Each row was made from one small tree. Brackets hold a mark, then the marks that hang from it, in the order of their numbers. Every link used is in the known rows. Write each row's tree.
Known rows:
{k_567 {k_91 {k_126 k_574} k_889}}: [-0.954  0.430  1.639 -1.541 -0.268 -0.082 -0.682 -0.035  3.210 -2.514
 -2.368 -1.390 -0.940  1.585 -2.078 -0.919  1.454 -1.168]
{k_889 {k_574 {k_567 {k_91 k_709}}}}: [-1.996  0.931  0.805  0.716 -2.197 -0.563 -3.250  1.092  0.242  1.874
 -2.753 -1.394 -1.739 -0.624  0.663 -2.953 -0.471 -0.417]
{k_567 {k_91 k_126 k_709 k_889}}: [-2.092  2.969  3.358 -2.985 -2.814  0.823 -0.067  2.813  1.324 -2.560
 -2.319 -1.840 -0.521  0.963 -1.773 -1.307  1.704  0.246]
{k_126 {k_574 k_567} k_889}: [ 1.237 -3.370 -2.183  3.801 -0.972 -1.155 -1.560 -2.167  5.133  2.598
  1.411 -2.499 -0.740 -0.273 -0.837  1.522 -0.636 -1.513]
{k_709 {k_574 {k_567 k_91}}}: [-0.736 -0.819 -2.778  0.993 -1.726 -0.828 -1.833 -1.652  1.159  0.698
 -0.318 -0.809 -2.477 -0.016  2.134  1.237  0.964  0.738]
{k_574 {k_567 {k_91 k_709}}}: [-0.811  0.374  0.418  0.359 -2.753 -0.384 -1.961  0.205  0.202  1.351
 -1.295 -2.054 -0.434 -0.621  0.397 -0.362 -0.976  0.017]
{k_91 {k_889 k_574}}: [-2.367 -0.023 -0.225  1.440 -0.370 -0.365 -0.786  2.471  2.244 -0.347
 -3.133 -1.109 -3.900 -0.461  0.052 -3.105  0.777  3.260]
{k_126 {k_574 {k_567 k_91}} k_889}: [ 0.864 -2.750 -0.687  2.489 -1.244 -1.014 -2.702 -1.788  4.586  2.045
  1.017 -2.494  0.757  0.361 -1.177  0.979  0.156 -3.390]
{k_91 k_126 {k_889 k_574}}: [-1.488  1.020  1.305 -0.710 -0.476  0.346 -0.099  1.774  2.732 -1.978
 -3.603 -1.766 -3.857  1.243 -1.550 -3.675  1.074  2.391]
{k_718 {k_574 {k_567 {k_91 k_709}}}}: [ 0.593  2.278 -0.926 -0.518 -2.033 -0.020 -2.959 -0.587  1.127  2.425
 -2.149 -1.877 -0.868 -0.797  1.543 -1.298  0.396  0.170]
{k_709 k_567}: [ 0.087 -1.545 -3.114  2.153 -1.831 -1.762  2.478  0.484  2.333 -1.536
  0.006 -0.601 -3.766 -0.423  1.673 -1.444  1.390  3.316]
{k_718 {k_574 {k_567 k_91}}}: [ 1.505  0.560 -1.949 -0.023 -1.050 -0.186 -2.900 -1.666  1.678  2.091
 -2.292 -2.037 -1.402 -0.104  1.365 -2.098  0.380  0.533]
{k_567 k_91}: [-0.345 -0.661 -1.558  0.288 -1.762 -1.213 -1.610  0.976  1.833 -0.693
 -1.618 -1.023 -1.640  0.457  1.033 -2.731 -0.208  0.355]
{k_567 {k_91 k_126}}: [ 0.545  0.306 -0.234 -1.577 -1.955 -0.421 -0.933  0.297  2.301 -2.355
 -2.063 -1.626 -1.749  2.082 -0.563 -3.159 -0.211 -0.437]
{k_889 k_574}: [-1.243 -0.619 -2.592  2.081 -1.118 -1.250 -1.721  1.226  2.357  0.504
 -2.557 -0.505 -4.541 -0.225  1.650 -4.221 -0.900  1.932]
{k_574 {k_567 {k_91 k_126 k_709 k_889}}}: [-1.195  1.683  3.596 -1.905 -2.239  0.891 -0.634  0.784  0.386 -0.833
 -2.314 -3.064 -0.044  0.546 -2.265 -0.117  0.646  0.206]
{k_718 {k_574 {k_567 {k_91 k_126 k_889}}}}: [ 1.278  1.760  1.027 -2.087 -0.692  1.065 -1.856 -1.313  1.900  0.218
 -3.117 -2.855 -1.189  1.048 -0.905 -1.899  1.721  0.609]
{k_126 k_574 k_718}: [ 0.899 -2.960 -6.600  2.654 -0.194 -1.676 -1.991 -0.097  4.605 -0.789
  0.137 -0.675 -2.495  0.090 -0.222 -2.299 -0.126 -0.101]

Write each row's tree:
[-3.725  2.793  0.526 -1.055 -2.724  0.005 -0.758  2.753  1.019 -1.063
 -1.070 -0.264 -1.296 -0.696  1.186  1.320  3.038  1.361]
{k_567 {k_91 {k_709 k_574} k_889}}
[ 1.571  2.551 -3.537 -1.557 -3.230 -0.084  1.032  1.798  3.080 -2.886
 -0.017 -1.492 -2.698  0.658 -0.449 -3.544  4.007  1.524]
{k_91 {k_126 {k_718 k_574}} {k_709 k_567}}
[ 0.017 -0.107 -1.678 -0.613 -1.891 -0.101 -1.290 -2.042  1.606 -0.615
 -0.859 -1.233 -2.447  1.204  0.907  0.700  1.205  0.108]
{k_709 {k_574 {k_567 {k_91 k_126}}}}
[-2.649  0.609  1.067 -0.219 -0.800 -0.335 -1.979  2.891  1.449 -0.966
 -3.289 -1.061 -1.907  0.397 -0.119 -3.806  1.632  0.935]
{k_567 {k_91 {k_889 k_574}}}
[ 2.249 -4.597 -4.975  3.692 -1.091 -1.085 -2.670 -0.623  5.726  1.043
  2.427 -3.244 -0.071  0.324 -2.030 -0.576  0.501 -1.869]
{k_126 {k_574 k_567} k_718 k_889}
[ 0.420  0.622  2.278 -0.939 -3.701  0.474 -1.539  0.380  2.184  0.433
 -0.031 -3.610  0.804  1.094 -1.812 -0.385  0.218 -1.900]
{k_574 {k_567 {k_91 {k_126 k_889} k_709}}}
[-3.100  1.453 -0.134  0.740 -2.257  0.411  0.255  0.829  0.798  0.637
 -0.695 -1.199 -2.536 -1.926  1.010  3.561  1.854  3.465]
{k_91 {k_709 {k_574 k_567}} k_889}
[-1.044  0.412  0.127 -1.105 -1.297  0.458 -0.615 -1.050  1.394 -1.235
 -1.354 -1.718 -2.019  1.159 -0.070  1.321  2.397  0.977]
{k_709 {k_574 {k_567 {k_91 k_126 k_889}}}}
[ 1.927 -3.894 -3.550  2.365 -1.424 -1.183 -3.724 -0.095  5.184  0.557
  2.187 -3.140  1.480  1.015 -2.439 -1.229  1.306 -3.756]
{k_126 {k_574 {k_567 k_91}} k_718 k_889}
[-2.324  2.538  2.872 -2.410 -1.591  0.354 -0.687  1.195  2.560 -2.064
 -2.169 -1.117 -0.273  0.676 -2.184 -0.046  1.669 -1.520]
{k_567 {k_91 {k_126 k_574} k_709 k_889}}
[ 1.283 -0.187  0.428 -1.080 -2.741 -0.149 -1.082  1.275  4.140 -1.821
 -0.123 -2.630 -0.377  2.475 -1.367 -2.726  0.988 -1.719]
{k_567 {k_91 {k_126 k_889}}}
[-2.309  1.701 -3.208  1.467 -3.481 -1.317  2.258  1.183  1.561 -1.061
  1.194  0.670 -3.940 -1.613  3.440  1.986  3.255  3.071]
{k_91 {k_709 k_567 k_574}}
[ 3.660 -2.067 -5.283  2.008 -2.148 -0.228 -2.802  0.765  5.104  1.373
  1.467 -3.825 -0.765  0.516 -0.691 -3.167  1.914  0.275]
{k_126 {k_718 {k_574 k_567}} k_889}
[-1.974  0.882  2.381 -0.245 -2.259  0.424 -1.156  1.393 -0.051  0.636
 -1.934 -2.502  0.029 -0.875 -0.824  0.313  0.385  1.013]
{k_574 {k_567 {k_91 k_709 k_889}}}
[-2.465  0.191  0.821  0.309 -1.338 -0.987  0.941  2.838  1.297 -2.405
 -1.921 -0.677 -2.412  0.164  0.218 -3.324  4.018  1.828]
{k_709 {k_567 {k_91 {k_889 k_574}}}}
[-0.538  2.620  0.938 -1.054 -1.692  0.749 -2.359  0.336  0.944  1.826
 -2.608 -2.253 -0.541 -0.983  0.344 -0.735  1.640  1.040]
{k_718 {k_574 {k_567 {k_91 k_709 k_889}}}}
[-1.582  1.492  2.578 -0.587 -0.982  0.608  0.348 -0.864  2.369 -0.320
 -1.792 -2.127 -1.392 -0.415 -2.701  1.999  0.284  0.350]
{k_91 {k_126 {k_574 k_567}} k_709 k_889}
[ 0.403  0.789 -2.749 -0.713 -3.643 -0.465  2.053  2.608  2.387 -3.817
  0.649 -1.813 -2.510  0.786 -1.277 -2.995  2.753  1.725]
{k_91 {k_126 k_718} {k_709 k_567}}
[-0.363  1.411 -4.246 -0.787 -3.679 -0.631  2.016  1.988  2.577 -3.995
  1.622 -0.553 -3.602  0.760  0.478 -0.641  4.590  1.727]
{k_91 {k_126 k_718} {k_709 k_567 k_574}}
